Each row was made from one path, in order. Every step used is in the known rows, and no mark comes twice. Write each row's path.
(in the rows, 100 means zero)
Known rows
toligev/venam/fitod/dovu/tafal/sonis/dadu: 83 85 96 80 118 117 109 81 148 117 93 135 107 121 97 128 114 38 98 83 72
 102 109 80 94 76 120 131 77
venam/fitod: 93 88 123 89 110 72 101 63 120 101 128 105 127 88 87 120 104 73 69 114
 57 91 80 73 77 64 137 88 87
venam/toligev/dovu/vufup/sonis/fitod/sakufe/tufiket: 98 89 116 182 109 24 110 113 138 147 98 101 121 109 76 62 50 50 22 103
 82 140 101 64 78 93 157 97 90
sakufe/tufiket/dovu/vufup/sonis: 95 89 111 126 108 39 81 105 114 124 144 95 105 117 89 123 70 63 89 91 71
 116 84 64 62 85 128 93 111
vazif/sakufe: 101 94 98 110 119 75 106 85 119 105 132 93 120 67 95 128 109 95 78 100
 55 132 82 79 67 51 129 69 100
dovu/tafal: 112 83 97 111 111 92 98 79 128 97 137 108 120 58 88 107 115 89 47 103 75
 84 87 65 70 57 108 113 113
tafal/sonis/fitod: 97 101 116 100 125 88 101 41 119 101 118 128 129 88 99 117 116 75 106 81
 57 112 86 93 76 62 132 119 75
venam/fitod/sakufe/tufiket/dovu/vufup: 94 72 101 107 107 9 98 110 123 119 140 77 107 116 82 107 56 66 46 110 58
 101 85 74 76 71 140 52 93
tufiket/sakufe: 92 98 110 73 122 90 90 76 120 90 127 81 123 70 91 123 97 90 107 110 61
 105 77 83 67 68 126 84 109
nugi/sonis/fitod: 97 93 118 131 111 87 92 20 114 100 111 119 124 67 95 114 107 90 140 90
 60 123 84 78 78 74 135 123 84
vazif/sakufe/tufiket/dovu: 96 96 97 103 114 41 98 95 117 108 123 88 94 86 105 143 90 97 97 86 49
 157 80 101 60 67 122 65 108
vufup/sonis/fitod/dovu: 91 77 112 149 102 88 102 40 158 113 115 114 125 109 96 110 88 55 99 97
 58 120 100 69 76 92 149 93 78
vazif/sakufe/tufiket/dovu/fitod: 88 84 97 91 116 38 92 105 104 101 136 97 96 110 97 127 89 104 80 97 52
 156 77 90 69 71 123 60 107
fitod/sakufe/tufiket/dovu/tafal/sonis/dadu: 104 97 90 101 124 50 100 105 144 112 109 99 91 61 107 126 98 79 76 75 69
 119 110 84 77 82 113 125 110
fitod/sonis/tafal: 115 89 113 148 104 77 107 80 152 113 145 103 129 68 101 133 117 82 110
 99 68 118 96 71 73 79 131 121 94
fitod/sakufe: 108 87 102 128 115 76 104 62 147 100 133 70 120 70 82 111 87 89 74 106
 68 97 92 71 71 61 140 56 96
toligev/venam/fitod/sonis: 91 86 120 110 106 78 105 80 125 110 120 104 118 126 72 134 112 64 96 103
 75 117 90 78 85 69 139 95 79
nugi/sonis/fitod/sakufe: 103 86 106 148 111 69 101 27 137 101 114 91 123 61 89 105 90 90 116 97
 61 128 96 76 82 73 146 95 80
nugi/sonis: 101 103 111 120 110 82 85 30 118 101 125 93 118 61 89 134 92 92 156 88
 70 105 84 72 69 67 127 118 97
fitod/dovu: 98 84 95 123 104 98 97 42 157 104 123 87 116 96 92 126 77 76 125 94 64
 87 89 76 69 67 130 68 88
vazif/sakufe/tufiket/dovu/vufup: 95 86 86 109 116 32 94 127 102 121 142 90 101 101 97 127 77 88 76 90 55
 138 74 82 63 59 120 63 110
sakufe/tufiket/dovu: 98 97 112 104 110 63 88 68 122 104 121 93 96 96 99 136 84 89 111 87 62
 117 79 96 62 76 120 77 107
vazif/sakufe/tufiket/dovu/toligev/venam: 86 90 91 96 122 66 94 120 97 129 114 89 84 129 91 136 104 78 90 83 65
 164 78 97 69 61 121 94 115
sakufe/tufiket/dovu/toligev/venam/fitod/sonis: 83 81 112 96 103 31 91 116 107 132 121 95 94 147 77 137 99 58 100 93 74
 128 85 81 84 78 131 133 100
venam/toligev: 100 93 126 104 111 63 102 64 129 120 124 106 125 63 81 115 99 81 79 102
 68 96 89 67 71 54 135 116 100
vazif/sakufe/tufiket/dovu/tafal/sonis: 106 102 78 84 117 29 99 113 121 108 131 103 95 77 108 144 103 84 76 65
 58 152 92 105 61 58 97 121 112
venam/toligev/dovu/vufup/sonis/dadu: 80 95 128 130 125 91 100 125 111 154 96 124 127 84 84 98 80 46 59 107 91
 100 99 40 81 80 148 138 106
vufup/sonis/fitod/sakufe/tufiket/dovu: 98 84 118 147 107 33 102 71 146 113 115 91 104 102 97 110 82 68 70 96 55
 156 102 86 72 100 151 72 93
toligev/venam/fitod/dovu/vufup/sonis/tafal: 90 67 113 142 101 101 108 94 162 140 135 116 126 169 91 118 88 14 97 109
 69 124 102 65 83 95 150 88 72
vufup/sonis/fitod/sakufe/tufiket: 109 93 117 175 105 34 107 69 153 108 114 93 113 88 90 89 89 76 56 101 61
 154 100 72 75 105 153 73 87

Write each row's path
97 86 106 121 110 44 105 100 127 124 114 76 100 131 71 95 92 62 48 108
 74 124 86 74 85 80 142 85 93 -> dovu/toligev/venam/fitod/sakufe/tufiket
100 75 90 89 123 67 108 75 141 106 127 111 118 81 98 113 105 66 50 83 59
 112 108 96 78 51 121 116 92 -> tufiket/dovu/tafal/sonis/fitod/sakufe
101 82 100 143 108 20 90 111 136 125 147 69 104 111 82 112 54 63 68 97
 71 119 97 61 65 85 141 67 108 -> fitod/sakufe/tufiket/dovu/vufup/sonis
107 91 101 102 121 86 104 63 125 100 123 138 127 72 98 102 128 73 60 82
 65 104 93 84 77 58 111 148 89 -> dovu/tafal/sonis/fitod
103 92 98 119 122 66 121 87 152 127 94 119 127 74 86 84 87 56 22 88 80
 117 113 94 82 56 131 143 87 -> venam/toligev/dovu/tafal/sonis/fitod/sakufe
107 73 102 147 103 31 103 93 151 111 121 102 104 85 96 96 93 66 22 99 62
 149 109 77 74 95 130 99 106 -> vufup/sonis/fitod/sakufe/tufiket/dovu/tafal
90 88 105 126 113 92 94 93 121 102 123 98 120 115 78 111 79 89 92 103 90
 98 86 72 79 73 132 91 95 -> toligev/dovu/fitod/sonis
92 98 130 124 121 102 96 79 123 115 113 115 120 63 99 124 118 72 94 103
 69 113 97 48 77 91 142 117 104 -> vufup/sonis/dadu
108 89 76 106 108 84 98 60 163 104 131 103 117 87 96 126 87 65 109 73 73
 80 102 79 70 58 106 128 92 -> fitod/dovu/tafal/sonis
92 103 119 118 119 105 88 45 112 108 104 111 115 42 100 133 109 93 161
 91 69 109 90 60 80 79 132 137 99 -> nugi/sonis/dadu
89 91 100 103 127 63 99 83 123 128 104 97 92 146 90 115 96 58 98 70 67
 148 95 108 82 71 137 116 88 -> tafal/sonis/fitod/sakufe/tufiket/dovu/toligev/venam
83 78 107 101 105 110 104 49 150 110 106 101 110 151 82 128 85 50 112
 101 65 105 91 89 81 71 140 58 71 -> toligev/venam/fitod/dovu
96 90 98 105 122 26 97 83 123 125 121 91 105 104 97 111 87 68 90 76 56
 125 94 94 78 71 133 131 92 -> tafal/sonis/fitod/sakufe/tufiket/dovu/toligev
77 65 106 70 120 75 102 98 118 130 124 79 107 142 74 124 94 47 62 111 68
 107 94 81 86 51 147 87 98 -> tufiket/dovu/toligev/venam/fitod/sakufe
108 87 96 104 105 58 90 88 127 101 125 104 94 78 98 123 98 87 66 88 69
 109 86 87 63 73 99 108 120 -> sakufe/tufiket/dovu/tafal
106 86 103 137 110 38 96 78 137 92 136 76 106 97 79 89 76 106 59 109 70
 116 86 67 76 84 135 48 96 -> dovu/fitod/sakufe/tufiket
101 92 86 92 119 33 106 102 117 108 117 129 101 83 114 124 116 82 60 68
 47 169 92 111 70 65 104 127 97 -> vazif/sakufe/tufiket/dovu/tafal/sonis/fitod
95 75 96 146 103 76 91 80 147 124 146 90 127 117 81 114 61 50 103 97 73
 84 94 43 70 76 139 86 93 -> fitod/dovu/vufup/sonis
111 79 107 160 106 33 100 118 156 135 151 81 111 108 102 115 71 54 75
 102 66 139 104 69 66 99 142 81 104 -> fitod/sakufe/tufiket/dovu/vufup/sonis/tafal
78 83 103 74 116 42 100 127 95 132 115 98 91 142 89 134 105 61 70 97 55
 162 78 96 78 65 129 97 104 -> vazif/sakufe/tufiket/dovu/toligev/venam/fitod
104 110 90 98 124 112 99 80 131 104 110 111 116 86 95 119 93 65 76 77 90
 93 91 97 67 56 104 135 102 -> toligev/dovu/tafal/sonis
86 91 109 104 122 122 93 74 112 98 114 105 118 119 85 101 80 87 80 108
 84 93 77 82 74 70 130 71 98 -> toligev/dovu/fitod
84 81 117 81 117 95 98 87 100 124 122 107 116 131 73 114 118 54 69 110
 72 98 78 69 86 59 137 118 95 -> dovu/toligev/venam/fitod
102 78 115 129 101 39 94 100 139 110 146 107 106 110 104 132 100 90 116
 97 65 138 92 83 75 99 125 111 100 -> sakufe/tufiket/dovu/fitod/sonis/tafal
108 103 94 85 113 48 88 82 129 102 128 107 96 87 103 137 97 78 94 68 70
 112 92 100 62 68 96 136 110 -> sakufe/tufiket/dovu/tafal/sonis
92 64 93 140 109 94 99 62 134 116 126 115 129 115 90 90 76 66 91 99 60
 83 82 63 80 67 135 73 78 -> sonis/fitod/dovu/vufup
87 86 116 118 109 61 101 101 124 123 118 107 126 103 70 105 76 82 77 105
 92 104 95 65 82 66 138 123 97 -> venam/toligev/dovu/fitod/sonis
109 70 94 132 107 43 105 87 143 103 116 102 99 78 97 93 96 86 27 98 58
 128 98 90 75 79 118 86 104 -> sonis/fitod/sakufe/tufiket/dovu/tafal
106 92 112 128 103 20 107 74 146 101 122 74 111 87 83 102 77 80 55 112
 58 117 88 78 77 83 143 55 87 -> venam/fitod/sakufe/tufiket
92 102 120 110 116 94 104 72 127 125 96 105 120 83 84 112 78 70 80 99 83
 101 88 87 68 57 135 107 100 -> venam/toligev/dovu
87 78 112 102 108 67 100 105 108 128 130 99 120 128 67 123 116 57 80 105
 80 103 87 59 90 61 138 138 93 -> dovu/toligev/venam/fitod/sonis
92 78 118 112 101 45 102 121 129 141 127 107 101 142 95 141 114 48 103
 97 68 147 93 88 84 93 131 149 97 -> sakufe/tufiket/dovu/toligev/venam/fitod/sonis/tafal
95 73 101 123 114 35 99 88 123 122 118 87 103 96 94 96 88 79 60 98 56
 124 87 81 79 77 138 101 104 -> sonis/fitod/sakufe/tufiket/dovu/toligev
92 75 105 92 107 8 97 105 124 125 131 69 103 103 85 112 76 67 52 108 57
 107 88 74 79 74 139 100 105 -> venam/fitod/sakufe/tufiket/dovu/toligev
99 97 105 111 120 37 101 58 141 106 112 96 103 103 103 121 82 76 104 74
 52 142 96 114 73 78 136 85 80 -> tafal/sonis/fitod/sakufe/tufiket/dovu
88 78 92 115 112 121 94 68 135 126 116 90 106 139 79 118 89 59 122 91 80
 92 87 70 78 63 130 99 96 -> fitod/dovu/toligev/venam
95 76 89 115 106 85 92 70 139 122 133 84 119 97 87 116 80 70 111 95 69
 72 85 56 74 63 128 114 100 -> fitod/dovu/toligev
89 84 113 91 112 60 82 75 110 96 132 102 97 118 92 119 84 97 97 98 64
 116 77 85 70 80 121 73 105 -> sakufe/tufiket/dovu/fitod
109 85 119 149 111 83 99 101 136 130 158 112 137 93 98 112 104 53 75 109
 70 109 93 49 69 83 137 115 100 -> dovu/vufup/sonis/tafal
95 66 115 107 109 73 96 96 137 112 154 111 121 106 100 139 110 81 111
 105 64 117 97 75 78 79 131 114 98 -> tufiket/dovu/fitod/sonis/tafal
